Each row was made from one walk, in order. Every step used is in the known rows, and no mark comes twice. Write each row's walk.
Known rows:
bobad > topude > zifad > saku > nusog: [-13  25  26  24  -4  43  -7 -24  12 -15 -15  63  -3   0  12 -13   5  -3
  23 -30  29  -3   7  18]
saku > nusog > sadig > zuze > bobad: [-14   8  -3   5 -19  -8 -14  40 -16 -10  21 -33  16 -13  21  18  -3  -5
  17  13  10  12  24  -8]
topude > zuze > sadig > nusog > saku: [  5 -23 -35  -8  24 -28  -1   1 -11  21 -10  -5 -20  16  -3  11  -6  -2
 -21   6 -17 -19 -34  15]
bobad > topude > zuze > sadig: [-15  -2  10 -16  45 -23   9  -7   9   1  -2 -14   0  24  -1 -12  17 -31
 -23 -12 -20  -1 -49 -23]
vezet > sadig > zuze: [  0 -22  -5 -25 -10 -32  17  -4  13  20  -9 -56  -1 -16 -13   9  12  -2
 -11  21 -43  16 -12 -25]
bobad > topude > zifad > saku > nusog > nofad: [  2  30  25  24  10  45 -18 -26 -11 -28 -27  67 -23  -5  33  -8  18   7
  17 -44  45 -20  21  34]
saku > nusog: [ 18  14   1  -9 -16 -17  -6  -2  -8  -8  -2   8 -16 -28  -3   9  17  13
   9   4  15   0  19  18]
nusog > sadig > zuze > topude > zifad > saku: [-36   5  17  34 -13  29  -4   4  12  10   6   2  36  -1  -1 -12 -29  -5
  23   0   0  20  11 -17]
sadig > zuze > topude: [  5 -17  -9  -2   1  -9   8  12 -10  10  10 -32  10  -4   7  -1  -8 -10
   8  16 -15  22 -13 -24]
zifad > saku: [ 19  16  12  -5 -19   1   4  -8  13  -4  -8  34  -5 -15 -22  -1  11   4
   5  11   4   3  15  19]
saku > nusog > sadig > vezet: [  2  30  15   4 -19 -36 -24  12   7  -3  18 -40  12 -23 -32  11  19  11
  11  10   6  -3  35   1]
topude > zifad > saku: [  6  10  14  19 -21  36   7 -26  20  -2 -11  54   3  -2 -18 -11 -11   7
  10  -4  -2   5  10  19]
vezet > sadig > nusog: [ 20 -28 -31 -26 -10 -10  27 -18   3  16  -8  -6  -4   4 -22  -1 -16  27
 -17  16 -15 -15   2  -2]
topude > zuze > sadig > nusog > nofad: [ 10  -9 -31 -22  38 -18   2 -14 -26  -3 -22  -6 -28  11  15   5   3   8
 -42  -6  -7 -32  -9   7]
vezet > sadig > zuze > bobad > topude > zifad: [-15 -36   1  13   9  38  25  -2   9   5   8 -23  17  46  25 -11 -16 -25
   3 -13 -39  18 -43 -39]
zifad > saku > nusog > sadig > zuze > bobad: [-31  31   9  13 -27   9 -21  39  -4 -12   6  -7   8 -20  20  19   7 -13
  23  11  16  12  33   2]
saku > nusog > nofad: [ 32  19  -1  -8  -2 -16 -18  -4 -30 -21 -12  11 -39 -35  17  17  31  22
   1  -9  30 -18  34  31]
bobad > topude > zifad > saku > nusog > sadig: [-26  29  38  24  -7  33 -13 -13  15 -14  -3  52  21  -5  -1 -15  -8   7
  27 -27  42  -7  28  14]
bobad > zuze: [ 24 -14   7 -27  12 -16   9   3   9  -8  13   2  -1   2  -7  -6   2  -3
 -27   5  -4  -5 -15  -2]
bobad > zuze > sadig > vezet: [ -2   6   7 -13  27 -39  -8  -1  25   9   6 -68  -4  26 -30   1  39 -25
 -42   8 -38   6 -29 -20]
vezet > sadig: [ 15  -8  -4 -20 -11 -26  18 -13  14  13  -2 -23 -10  -9 -28   3  17   9
 -11  12 -29   1  -6  -8]
saku > nusog > sadig: [  3  19  11  -8 -18 -24 -12   9  -3  -9  10  -4   6 -35 -15   8   6  23
  11   7  29  -5  40  12]
topude > zifad > saku > nusog: [ -9  29  11  23 -25  34 -12 -24  10  -7 -19  54 -14 -18   1  -1   4   9
  21 -15  16   1  23  29]
zifad > saku > nusog > nofad: [ 16  43   8   1 -11  -1 -26  -5 -17 -21 -25  38 -45 -40  16  17  44  14
   9 -11  36 -18  43  41]
sadig > zuze > bobad > topude > zifad: [  2 -30   8  21  10  48  18   4  -5 -10  15   7  30  44  32 -15 -34 -23
  11 -13 -14  19 -32 -23]
topude > zuze > sadig: [-11   2  -4 -17  23 -34   3  -8   7   9  -5 -25 -11   3 -14   0  18 -18
 -26   3 -33   4 -31 -14]
bobad > topude > zifad > saku: [  3   5  31  19   1  45  11 -29  20  -9  -7  64  15  18  -7 -23 -13  -4
  13 -23  10   0  -6   9]

Write each row's walk:
[ -8  12   0  -6  21 -42  -7  -5  16  13   3 -63  -6  14 -29   3  32 -31
 -28   7 -58   7 -37 -23]
topude > zuze > sadig > vezet
[ 47 -29 -28  -5 -10 -10   6   1 -14  10   0  28  -9   0 -11  11 -24  27
   4  15  16 -18   2  35]
sadig > nusog > saku
[ 29 -10   9   1   9  19  17  15  -9 -19  25  21  12  36  14 -10  -6 -15
   7  -5   5   3 -20  -8]
zuze > bobad > topude
[-13  43  20   2 -26 -10 -21   8   9 -10  -4  24   0 -40 -17   9  19  15
  19   5  35  -5  49  23]
zifad > saku > nusog > sadig
[-40  23  20  22 -25  18 -19  -2  13   0 -12  10  20 -32   3   3 -11   7
  22  -2  15   8  38   9]
topude > zifad > saku > nusog > sadig > zuze
[ 51 -17 -25 -17   5   2   9 -14 -32 -14 -10  25 -14  -3   6   4 -17  38
 -18   2  25 -32  27  30]
sadig > nusog > nofad
[ -5 -27  -4 -10   9   4  22  19   3   3  10 -42  10  29  21   0   6 -29
  -1   3 -34  17 -38 -41]
vezet > sadig > zuze > bobad > topude
[  3 -20 -22 -30  28 -12  12  -6   4   5  -8 -16  -3  29  -9  -7  -6   3
 -47   7  -1 -15 -18  -4]
bobad > zuze > sadig > nusog
[ 11 -15  -2  26  -4  33  11 -15  -4   5  15  19   9  15  -3 -18 -28   6
  15 -11  -6  12 -11  -7]
zuze > topude > zifad
[ 17  -9 -11  -4   7   8  10  21 -10 -12  28  11  -7  18  12   0 -11 -24
  -8   1 -29  -1 -33 -11]
topude > zuze > bobad
[  0  38   9  -1 -25   1 -15  -3   6  -9 -17  33 -23 -31  -5  11  29   4
  17   2  21  -2  29  27]
zifad > saku > nusog
[ 15 -14  -3 -13  20  -5   5  15  -2  -3  25  -4  -3  13   5 -15  -2 -12
 -14  -2  -2   0 -29 -18]
bobad > zuze > topude
[ 11 -27 -28 -16  29 -25  -4   6  -2  14  -9 -14 -19  24  -3   8   0   2
 -34   6   4 -19 -27  19]
bobad > zuze > sadig > nusog > saku
[-37  18   1  38 -15  41 -15  -3  -4   6 -14  13  -6 -10  30  -2  -3 -12
  33 -11   5  20   6  -4]
sadig > zuze > topude > zifad > saku > nusog
[  2   4  19  33  -2  72  10  -6   9 -18   7  65  14  45  17 -20 -18 -19
  19 -24   7   5 -17   3]
zuze > bobad > topude > zifad > saku
[ 34 -23 -31 -26   4  -9  15 -19 -19   2 -19  -5 -26  -1  -2   6   1  37
 -24   2  -2 -32  18  13]
vezet > sadig > nusog > nofad
[-13   7  10 -11 -16 -32 -13  18  -5   0   4 -35  16 -40  -2  15   1  11
   9  16  15   7  34  -3]
saku > nusog > sadig > zuze
[-22 -30 -12  16  -3  14  17 -13   6  28   1 -43   6  12   3  -8 -15  -8
   6  -2 -46  24 -28 -40]
vezet > sadig > zuze > topude > zifad
[-35  -1   3  28  -8  15 -13   9  -9   7  13 -23  25 -15  15  -4 -24   5
  28  -8  11  16  18 -19]
saku > nusog > sadig > zuze > topude > zifad
[-42  31   9  15 -17  -5 -24  27  -3   2   2 -16   9 -34  10   8  11  -7
  30   8  22  15  30  -8]
zifad > saku > nusog > sadig > zuze > topude
[ 29 -34 -36 -13 -11 -24  13  -4  -2  24  -8  -4 -20   1 -18  13  -7  26
  -3  15 -10 -19  -7  21]
vezet > sadig > nusog > saku
[-26  23   6  23   7  46 -17  -1   6  -7   1  42 -20   7  24 -15   2 -16
   9 -30  17  -1 -11   2]
bobad > zuze > topude > zifad > saku > nusog
[ -4 -16  15   0   8   4   9  35  -5 -12  30 -25  46  23  14  -4 -21 -17
   8   6   4  12  -6 -28]
nusog > sadig > zuze > bobad > topude
[ -2  -2   4 -26  27 -30   2  -3  15   3  -3 -30  -6  13 -13  -2  24 -13
 -40   4 -14   2 -25 -10]
bobad > zuze > sadig
[ 20 -20 -30  -1   4 -24   0  -3  -9  21 -16  -6 -14  12 -13  14  -2  17
 -10  16   6 -11  -8  28]
zuze > sadig > nusog > saku
[-11 -13   3   1  -3 -21   2  24  -7   9  24 -43  32 -10  -5  -2 -18   0
  11  18  -3  17   7 -28]
nusog > sadig > zuze > topude
[  0 -12  14 -13 -10 -33   4  13   5   4  12 -37  35 -24 -18   5 -14   9
  -2  26  -2  11  21 -12]
nusog > sadig > zuze
[ -6 -16 -31 -22  24 -16  13 -11  -5  11 -11  -8  -5  17  -6  -3 -12  -2
 -34   7 -20 -15 -24  -7]
topude > zuze > sadig > nusog
